Each row was made from one walk, in order. Every step used is in the known rows, and no mark comes twice. Write each row's walk.
In the rows, 128 means zero.
Known rows:
P F D J: [ 83  78 138 119  66 123  92 126 140 119 113  60 129 125  90 151 135 125
 121 149 175 113 145 154 141 153 104 108  94  83 159  91 150 140 148 134
 124 151 156 139 143 171 127]
F G E: [121 132 168 106 106 129  90 144 182 137 134 104 131 114 129 126 110 130
  97 154 131 140 108 136 116 132  99 129 133  82  84  76 194 123 111 121
 136 134 132 113 119 139 138]
G F D: [103 102 125 126 100 131  98 133 158 128 105  85 125 120 108 143 127 134
 106 172 147 129 145 135 131 145 111 120 103  63 139 125 149 144 130 132
 106 131 160 112 142 148 122]
S W D J P: [ 89  82 149 117  37 119 114 129  94 133 113  63 129 115  60 151 157 144
 109 123 151  89 161 189 180 174 115  99  99 124 162  74 126 127 161 111
  90 141 137 170 177 212 123]
W D: [120 124 147 117 107 128 112 132 133 154 114 104 139 129 100 124 129 138
 110 125 128 115 142 146 150 167 111 120 125  98 138  98 134 119 130 108
 101 143 147 151 141 148 123]
W S: [133 142 139 113  95 119 111 129 127 152 110 105 145 135 111 120 134 124
 118 121 116 106 138 150 149 163 111 139 121 113 117 112 134 122 114 122
  93 146 119 143 140 153 106]
F G E V L: [147 140 169  93 123 144  90 134 223 123 156 108 138  98 139 125  58 143
 103  98 114 134  93  98  92 113 124 134 130 122  75  62 206 122  73  99
 160 141  88 146  98 102 146]
Y K V L: [181 153 131 131 152 182 134 119 190 108 146 134 128 162 135 124  51 135
 161 102 123 112 100 103 103 125 118 134 105 149 119 107 130 105  86  94
 118 191  89 159  99  35  99]
E G F D: [ 93 102 132 126 101 140  95 133 182 131  96  93 111 103 103 155 123 137
  80 176 146 142 148 142 117 144 106 135 108  62 140 116 177 133 124 138
 111 108 166 107 143 144 131]
J D F G: [ 88  89 168 111  76 118  90 140 161 111 128  80 135 130  86 142 144 125
  95 151 159 139 136 149 148 149  99 119 109  68 122  70 171 150 125 132
 123 136 158 130 141 172 116]
J P F G E V: [104 106 164  99  70 137  80 145 220  97 147  69 121 114 108 151 106 135
 107 155 159 133 109 143 106 128 111 118 112 101  98  55 236 137 116 130
 175 130 111 122 108 158 144]
J D F G E V K: [133  98 173  83  93 121  72 147 212  92 158  98 119 129  99 129  59 138
 111 127 148 131  95 139 107 115 111 134 114 114  97  35 232 134  94  98
 185 155 120 151 102 117 138]
S W D F G E V L: [118 107 181  83  73 124  81 130 190  97 150 103 135  83  77 128 105 173
  72  78 121 112 110 118 140 126 103 114 133 132  89  36 189 147 104  86
 152 132 105 162 135 162 149]
F G: [117 128 161 111 100 137 104 137 157 139 125 103 146 128 133 126 118 128
 108 149 135 138 123 141 133 157  99 128 122  76 107  95 160 126 114 126
 120 136 141 118 128 142 118]
G E V K: [173 149 145  90 131 139  96 135 202 131 150 120 128 131 143 106  34 139
 138 112 117 119  85 130  96 124 123 149 120 138  98  76 207 105  80  91
 168 163  97 155  90  75 139]
D F G E: [ 98 115 172  99  89 129  74 141 196 107 136  91 129 117 114 130 123 132
  85 162 147 145 105 142 133 130  95 124 122  85  84  65 200 139 114 129
 149 127 131 114 128 161 142]
L V: [154 138 140 115 131 148 119 124 161 148 137 105 142 137 133 122  86 137
 143 112 120 130 128 117 134 154 117 142 109  99 125 114 153 115  87 109
 114 166 106 151 107 104 113]
E G F D W: [ 88  82 118 126  90 131  95 133 158 123  83  98 102  88  88 151 144 137
  79 171 144 122 161 141 137 147 105 136  90  69 150 107 164 152 135 148
 107 113 168 121 159 160 130]
S W D: [121 123 148 117  82 116 122 132 104 151 114 109 141 114  83 121 147 152
 102 108 122  96 146 155 167 174  98 122 125 105 138  97 122 127 139 109
  85 143 153 148 157 166 116]
G E: [134 143 149 112 120 130  97 137 175 148 131 101 130 119 127 121 111 129
 113 141 127 128 109 137 122 131 112 139 124 103  97  95 177 116 111 124
 122 142 125 127 118 123 134]
G F D W: [ 97  84 113 126  89 122  97 134 135 120  96  90 114 101  93 137 146 136
 101 166 143 106 159 134 150 152 111 120  85  72 151 116 134 164 139 145
 101 136 161 127 156 165 119]
J P F: [100 105 128 130  74 145 114 131 164 115 121  66 127 135  99 146 140 127
 133 158 166 120 135 155 145 161 108 117  97  90 134 104 163 133 134 146
 119 141 136 126 139 166 112]
V K Y: [171 154 132 113 143 163 127 134 178 130 134 139 125 174 137 104  50 135
 172 124 140 110  96 139 126 149 107 138 109 134 133 106 136 103 104  96
 124 182 123 147 106  62  93]
K V E G F D: [134 110 135 128 141 166 102 130 215 128 114 117  93  83  97 168  88 135
  69 155 139 140 128 117  71 112 121 144  94  86 138 118 178 118 104 115
 114 118 129  98 106  77 126]
D J P F G: [ 63  73 155 114  38 139  94 136 158  98 123  45 129 126  96 165 142 121
 119 173 183 127 135 174 147 159 106  96  91  85 136  70 178 142 147 146
 139 134 132 128 151 204 125]
Y K V: [168 154 132 126 140 169 129 128 172 117 135 133 126 176 133 123  69 127
 155 132 137 113 105 131 109 133 108 139 102 132 131 110 138 107 107 107
 119 186 112 141  97  55 100]
L V E G F D: [145 103 141 125 135 159 104 120 206 138 114 110 104  76 101 168  68 146
  84 137 130 144 140 108  90 117 121 148  95  74 132 123 194 117  83 111
 118 124 121 113 106  90 136]

Write each row's walk:
[146 138 154 120 135 154 114 126 187 162 117 123 122  86 120 140  90 128
  81 128 124 139 121 137 100 134 118 155 111 100 113 111 179  96  93 123
 108 117 126 115 119  95 133]  V E G
[100  81 143 120  99 143  88 122 181 134  97  84 104  68  93 175 101 129
  64 164 152 135 140 149 101 121 129 128  87  81 148 105 181 126 122 127
 116 104 143 112 140 135 147]  V E G F D J
[ 72  71 170  90  36 124  71 146 187  93 138  49 117 106  72 169 118 142
  93 146 172 112 126 167 125 134 121  94 110 119 129  23 225 138 145 111
 179 129 114 160 132 198 160]  W D J P F G E V
[191 153 141 127 158 173 128 122 185 124 140 145 118 142 128 132  47 127
 138 120 129 112  97 120  84 114 117 143  99 138 122 116 145  96  93  96
 116 183  95 129  84  23 106]  Y K V E
[ 65  69 139 121  41 133 101 130 134 112 112  45 124 128  61 162 154 131
 120 148 179 102 155 181 164 168 119  92  94 109 165  72 152 134 164 126
 123 141 138 160 163 204 129]  W D J P F
[100  70 135 128  98 166  95 125 204 108 112  67  80  86  77 198  98 126
  77 170 167 130 143 151  85 112 140 122  68 107 162  94 181 119 125 119
 118 114 113 120 125 121 133]  K V E G F D J P
[102 126 131 123 113 158 101 135 188 135  99 102 123 105 122 144 120 136
  84 172 134 148 131 146 121 145 114 143 104  77 125 114 182 128 115 144
 115 101 146 105 146 137 132]  E G F
[ 91  98 182  95  56 107  79 142 151 110 129  97 128  98  67 130 155 158
  65 133 140 114 125 158 161 144  76 110 137  94  99  50 178 147 143 111
 127 127 147 131 156 198 141]  S W D F G E
[164 140 130 133 154 194 116 126 221 109 118 144  99 114 122 156  52 137
  98 156 132 133 100 126  68 102 120 150  88 120 126 117 182 105  95 115
 125 140 105 100  98  32 121]  Y K V E G F
[157 146 132 123 148 169 123 123 190 129 149 113 135 132 131 122  85 134
 134  94 117 122 110  97 111 137 127 135 107 133 121 108 128 115  85 101
 109 165  90 154 108  72 104]  K V L
[138 120 170  77 100 137  74 139 222  91 155 111 129 129 130 113  47 142
 112 134 138 137  79 136 108 122 107 137 118 121  81  47 229 127  86 101
 193 150 105 141  99 111 145]  D F G E V K
[113 121 177  83  96 128  67 139 217 101 150  93 133 115 121 127  93 136
  87 139 141 144  97 135 115 121 110 132 117 104  84  53 221 138  95 118
 174 129 111 129 107 143 150]  D F G E V
[157 145 142 107 135 153 114 119 193 135 144 109 147 120 140 116  66 139
 129  81 111 125 112 103 115 140 137 139 106 136 112  97 157 118  74 104
 131 152  92 164 111  92 125]  E V L
[ 97 105 151 111  88 129  99 128 147 122 117  90 136 134  84 126 142 138
  98 132 146 119 139 153 167 164 107 116 114 101 136  84 141 134 133 116
 115 137 147 151 151 170 127]  W D F
[156 105 117 132 112 151 109 125 169 103  92 140  79  99  66 164  94 132
  90 140 130  84 144 131  95 109 108 143  83 129 145 112 156 132 117 113
 105 152 111 129 124  81 109]  Y K V E G F D W S
[124 100 127 117  73  93 104 130  97 145  95 101 124 118  77 128 157 126
 113 121 128  80 168 144 165 166  99 131 106 106 144 107 116 147 136 125
  84 155 144 160 155 179 103]  F D W S
[ 60  62 130 123  57 141  88 129 172 113  91  48  98 105  82 186 135 127
  89 193 175 134 163 178 130 143 126 117  81  81 163  94 181 133 148 143
 116 103 153 126 164 189 136]  E G F D J P
[141 123 160  88  96 142  85 146 220 101 151 111 128 123 132 120  47 144
 124 134 143 126  78 129  91 124  99 134 123 109  88  57 235 126  95 107
 195 156 110 130  92 103 144]  P F G E V K
[189 165 143  94 153 157 102 140 225 121 156 142 116 160 143 103  13 145
 160 108 130 110  71 126  92 114 120 149 114 160 110  76 193  97  82  79
 168 178  93 156  76  43 117]  G E V K Y
[135 140 172  90 110 131  82 145 204 132 147 106 136 115 138 124  82 135
  95 131 124 139  98 126  99 123 114 136 129 104  85  65 218 122  93 111
 164 134 111 128  97 122 147]  F G E V
[118 100 129 126  95 110 111 138 118 144 115  96 126 115  84 129 147 124
 117 126 135  99 155 142 157 158 116 130  89  95 149  91 134 145 131 134
  93 155 153 157 148 153 106]  J D W
[100 101 152 109  61 114 111 129  92 147 110  87 142 112  76 133 150 148
 100 108 135  88 150 173 176 170 108 108 112 120 154  79 117 129 152 107
  93 143 143 167 170 187 126]  S W D J
[148 148 151  95 126 131  92 137 198 142 144 107 133 119 137 117  78 133
 113 118 119 129 103 128 104 124 127 148 118 123 100  82 201 117  93 110
 149 142 105 142  99 107 141]  G E V
[184 155 144 128 162 182 128 122 208 129 128 154 105 127 122 147  44 130
 116 126 129 126 101 128  72 110 111 157 102 135 122 108 175  84  88 102
 121 160 100 123  87  22 116]  Y K V E G
[148 116 168  86 115 138  77 151 234  84 163 117 108 157  97 127  40 143
 131 122 159 122  81 136 103 107 109 131 108 133 111  30 219 128  95  86
 185 170 115 153  87  82 119]  J D F G E V K Y
[170 146 144 120 154 163 121 126 184 145 142 126 125 111 124 129  80 126
 111 110 123 123 105 114  94 128 127 142 100 120 120 116 144 103  92 103
 108 155  96 126  93  62 111]  K V E
[124  99 156  89  76 158  84 146 230  71 156  84 102 155 108 149  39 139
 154 143 183 110  80 160 103 116 118 110  94 152 125  32 228 120 119  99
 202 165  88 153  97 114 127]  D J P F G E V K Y
[120 100 176  93  98 124  72 137 226  95 162  82 128 103  92 141  85 140
  90 101 137 137 105 108 108 105 124 125 115 115  88  37 217 144  85 103
 164 140 105 157 112 130 142]  J D F G E V L
[ 95 100 139 118  72 138 108 124 141 128 120  59 129 133 108 149 127 116
 131 152 159 117 141 175 152 159 134 116  87 116 145  89 147 118 133 130
 112 141 119 154 149 173 123]  D J P
[101  88 113 122  69 105  93 133 112 123  84  91 118 105  74 138 166 131
  97 152 131  85 168 142 162 157 110 122  95  89 144 116 125 168 140 137
  90 137 145 138 167 189 111]  G F D W S
[172 139 155 118 152 164 119 117 197 160 131 128 122  88 121 144  59 138
 102 103 115 142 121 114  99 129 121 161 105 105 116 113 191  93  66 105
 113 135  96 132  95  71 130]  L V E G
[ 88  96 173 103  51 114  98 135 124 113 119  98 141 112  69 130 163 156
  76 129 142 113 140 161 178 169  76 108 125  86 124  69 145 150 144 117
 109 130 159 137 169 202 125]  S W D F G
